Each row was made from one walk, in order. Every step used is in the known rows, and no mark comes twice. Write each row's walk.
Known rows:
K > A: [  6  45 -10  -5   4  -5  23   2  14 -23 -18  25  28  19  11  16  -2   2
  -6 -16 -22  15 -28  19  -1 -12]
G > A: [ 13  37  -5   1  -6   0  29 -15 -11 -18 -10  38   2   9  18  33  -6   8
  18 -10 -15  19 -11  27  -1 -13]
K > U > T > M > F: [ -1  40 -13   3 -19  -1  44   9  12  -3 -13  13  58  20 -16  20   8  24
 -31 -19  30 -18 -23  13  -1  15]
T > M: [ -4  41  -6  -1  -4  17  18  -7  16  -3 -22  27  37   9   3  19  14  18
  -4 -12   4   3 -25  15  20  -1]
K > U: [  5  49  -2   8  -3 -20  23   3  14   2 -17  36  30  13   8  25   6  21
  -6  -7   5  18 -23  26   0  -3]
U > T > M > F: [ -2  33 -16  -2 -21  15  45   0   5 -21 -13  17  50  18 -18  14   2   7
 -18 -22  25 -19 -20   7   2  13]
Q > K > A: [  7  54 -17 -13   7  -4  34   3  11 -34 -13   3  29  23  23   6  -4   3
   0 -20 -22  12 -29  22  18  -4]
K > U > T > M > F > Q: [  3  26 -16   9 -37   5  34  14  18 -12  -9  23  47  33 -24  32  12   4
 -44 -19  30 -29 -33  10  -9  13]
T > M > F > Q > N: [  8  26  -2   9 -30  18  -1   6  12 -13 -11  24  35  16  -4  33  19   4
 -19 -10  27 -18 -31   6  -7   4]
Q > F: [ 14  32 -12   4 -10   5  26   7   8 -30 -14  37  26  18  10  11  -2   4
   3  -8   7   7 -20   8   2 -15]
M > F > Q: [ 10  16  -1   8 -22  -1   8   6   5 -28 -17  47  20  27  -8  31  -3  -9
 -18 -12  12   1 -38  13  -8   5]
F > Q > K: [ 10  37 -15  -1 -15   3  20   3  10 -32 -11  28  14  29  13  23  -1 -13
  -4 -13   1   1 -34  16  19   1]
Q > K > U > T > M > F: [ -1  50 -21  -6 -18   0  54  10   9 -13  -9  -4  57  26  -7  13   9  26
 -26 -22  31 -21 -25  14  16  21]
N > U > T > M > F: [-12  25 -22  -7 -17  24  48   7   7 -19  -7  18  54  22 -20  16  18  18
 -24  -5  27 -16 -14   3   8  23]
F > Q > N > U > T: [  5  27 -31  11 -43  10  37  14  13 -25  13  29  26  25  -4  26  11 -20
 -10   5  24 -10  -9   3 -13  -8]
F > Q > K > A > G: [ 12  46  -5 -13 -13   0  28   4  38 -32 -21  21   3  37  12  28 -23 -16
 -18 -40 -25   1 -37  27   4   2]
M > F: [  6  33   1   3  -7  -4  21   2  -3 -21 -19  36  30  11   1  17  -4   9
  -4 -13  12  14 -28  16  -1   7]
G > A > K > Q > N: [ 15  54  -8   7   0   9   8  -7   3 -12   7  -1  -6   2   6  50  16   0
  11 -19 -11   5 -10  44 -15 -25]
G > A > K > Q: [ 10  45  -6   2  11   8  12 -11   3 -16  -3  11  -7  15  -1  48  11  -1
  -1 -24 -21   8 -21  44  -5 -18]
N > U > T: [ -6  36 -27  -1 -16   6  54   4   6 -21   0  29  34  20  -5  13   5   1
  -4   0  10   5 -10   9   4   3]
T > M > F: [ -4  33   0  -1  -6  15  16  -2   4  -9 -24  26  43  10  -5  21  11  22
 -14 -15  17  -2 -30  13  10  13]
U > N > Q: [ 19  38 -25  43  -7  -4   2  -1   0 -33 -15  50  42   3   7  28   6   8
 -12 -16  -7  12 -18  35   7  21]
K > Q: [  6  40 -16   9   0  -5  12 -11  15 -13 -16  29  24  17  -8  31  15  -6
 -13 -15  -8  14 -32  27   8  -5]
U > N: [ 11  36 -30  23  -6   5  16 -12   0 -33 -16  39  43   0  12  14  -2   0
   7 -12   0  17 -13  28   9  -2]
N > Q > K: [ 14  53  -9  16   0 -12  19  10   3 -23 -12  31  22  21  15  23   5  13
 -10 -18  -5   9 -32  29  21  26]
A > K > Q: [  2  50  -5   7  14   6   5   0  18 -12  -9   9  15  16 -10  35  16   1
 -10 -24  -7  10 -30  36   4  -9]
Q > K: [  6  51 -13  -4   0  -2  31  -1   5 -24 -12  16  26  15  20  11  -3   5
  10 -13   0  13 -24  19  25   2]

Which walk is each row?
[ -2  18  -6   3 -29  30   3  14  12 -13  -5  27  41  19  -5  33  32  12
 -26   8  28 -15 -27   2  -1  14]	T > M > F > Q > N > U
[ -7  40 -37   6 -23  23  33  -2  23  -7   5  -2  50  17 -19  27  42   1
 -24  -3  16 -19  -9  11   6  -1]	K > Q > N > U > T > M
[ -5  60  -9   1  -4  10  40  13  24   7  -6  -1  42  18  -9  24  13  28
 -16 -23  22 -18 -15  29   6   0]	A > K > U > T > M
[ 13  39  -1 -13 -15  -2  27  10  27 -41 -23  21  10  39   4  28 -27 -13
 -29 -44 -13  -4 -43  24  -4  15]	M > F > Q > K > A > G
[ 24  35  -6  25 -11  -4  11  18   7 -30 -14  48  26  23   3  24   7  12
 -17 -12   2   4 -26  17   1   6]	N > Q > F
[ 16  64  -1   1   4 -14  24  11  31 -26 -24  25  16  24  14  30 -16   8
 -25 -44 -31  11 -35  41   9  28]	N > Q > K > A > G
[ 12  41 -11   6   5  13   9   9  18 -29  -6   9  17  26  -9  30  15  -1
 -14 -22   0  -2 -26  27   1 -19]	A > K > Q > F
[  4  28 -13 -12 -12  18  16  11  15 -37 -17   2  38  39   4  22   8   1
 -35 -25  -6 -22 -46  10  17  12]	T > M > F > Q > K > A
[  4  32  -5  -1 -17   4  13  13  13 -12 -16  16  43  34  -1  30  16  21
 -35 -16  21 -17 -43  18  18  21]	T > M > F > Q > K > U
[-14  35 -25  -5 -14  25  50   0  14 -11  -6  19  48  20 -10  14  19  15
 -14  -3  13 -11 -10   5  16   8]	N > U > T > M
[  4  28 -24  -5 -34  21  44   9   9 -40  -7   7  40  38 -13  20   1  -9
 -28 -24  26 -34 -31   3  15  17]	U > T > M > F > Q > K
[ -3  50 -20   4 -16   0  46   4  22   3 -12  15  52  18  -8  21  12  21
 -20 -16  18 -13 -17  17   6   2]	K > U > T > M
[ 13  47   5  -1   9  10  22  -4  -5 -14  -4  20  -9   7  15  36  -4  13
  20 -19 -12  14  -9  36  -6 -16]	G > A > K
[ 12  55  -7   1  -5  -6  53   5   2  -9   6   7   4  17   1  36  -7  13
   4 -23   2  -2  -3  37 -18 -15]	G > A > K > U > T
[  3  45 -30   0 -28   6  45  10  23 -13  -3   6  41  39  -4  25  12   1
 -30 -17  21 -31 -27  14  18   5]	F > Q > K > U > T > M
[ 31  28 -31  43 -15   5   7  11  -2 -50 -12  50  43  12   7  22   5   8
 -15 -15   3   2 -17  24   3  10]	U > N > Q > F
[  4  18  -7   8 -30   9   8  16   3 -23   0  38  26  21  -1  32  18  -2
 -17   8  25   2 -24   7 -15   9]	M > F > Q > N > U
[  7  27 -20  10 -47  19  30   9  12 -25  -1  14  41  23 -14  28  12 -11
 -24 -16  36 -35 -22   1 -13   3]	U > T > M > F > Q > N
[ 14  56   7   1   9  -6  23   3   1   0  -5  17  -2  10  13  42  -1  28
   9 -15  -8  16 -13  45 -10 -15]	G > A > K > U
[ -3  52 -12   6   7  15   1   9  20  -6   6   5  19  11  -3  35  34  10
  -8  -1   7  10 -17  33  -2  -6]	A > K > Q > N > U
[ 14  27 -13  -7 -13   0  20  15  11 -49 -13  12  23  41   7  22  -5 -12
 -26 -24  -9  -6 -44  14   3   9]	M > F > Q > K > A
[  0  41 -39  10 -23   5  39   3  14 -19  12   9  38  18 -14  26  26 -12
 -17   0  12  -2  -6  15  -7  -6]	K > Q > N > U > T
[ 17  26  -3  14 -33   2   3  11   5 -26  -6  36  21  16   1  32   3 -10
 -10 -10  23  -2 -30  10 -20  -1]	M > F > Q > N
[ -8  10 -22  -2 -34  27  37  11  12 -28  -5  27  45  38 -26  29  18  -1
 -38  -5  27 -28 -24  -3   3  19]	N > U > T > M > F > Q
[ -7  43 -27  -1 -23  25  46   5  14  -8   5   8  48   9  -4  14  25  13
  -6   2  26 -14  -2   3   7   2]	Q > N > U > T > M
[ 18  56 -13  43  10  -9  -5  17  11 -16 -11  32  39   7   4  37   9  31
 -19 -22   2  11 -21  55  -1  19]	A > K > U > N > Q
[ 22  59 -24  21   0  -5  17   2  24 -45 -24  28  31  15  18  24 -19   5
 -22 -47 -31   5 -23  50  13  31]	U > N > Q > K > A > G
[ 13  38 -18  -7 -11   0  22   9  18 -41 -10  12  18  40  15  19  -2 -15
 -16 -21 -21  -1 -39  19   9  -5]	F > Q > K > A
[  8  60  -8  11   2   6   0   2  18  -6   0   0  17   6   0  36  20   0
  -2 -18   4   5 -22  38  -7 -15]	A > K > Q > N
[ 10  54 -16  21   8   0  10   6  11 -15 -10  19  40   3   9  25   2  23
  -1 -16   6  13 -14  46   1  -1]	A > K > U > N
[ 14  29 -22  10 -10   3  14   1  14 -30 -11  28  29  26  -8  26  15  -7
 -19 -12  -2   1 -27  14   3 -15]	K > Q > F
[  4  20 -24  10 -46   8  36  19   4 -36  12  27  32  27 -12  25   7 -16
 -20   1  34 -16 -15   0 -20   8]	M > F > Q > N > U > T
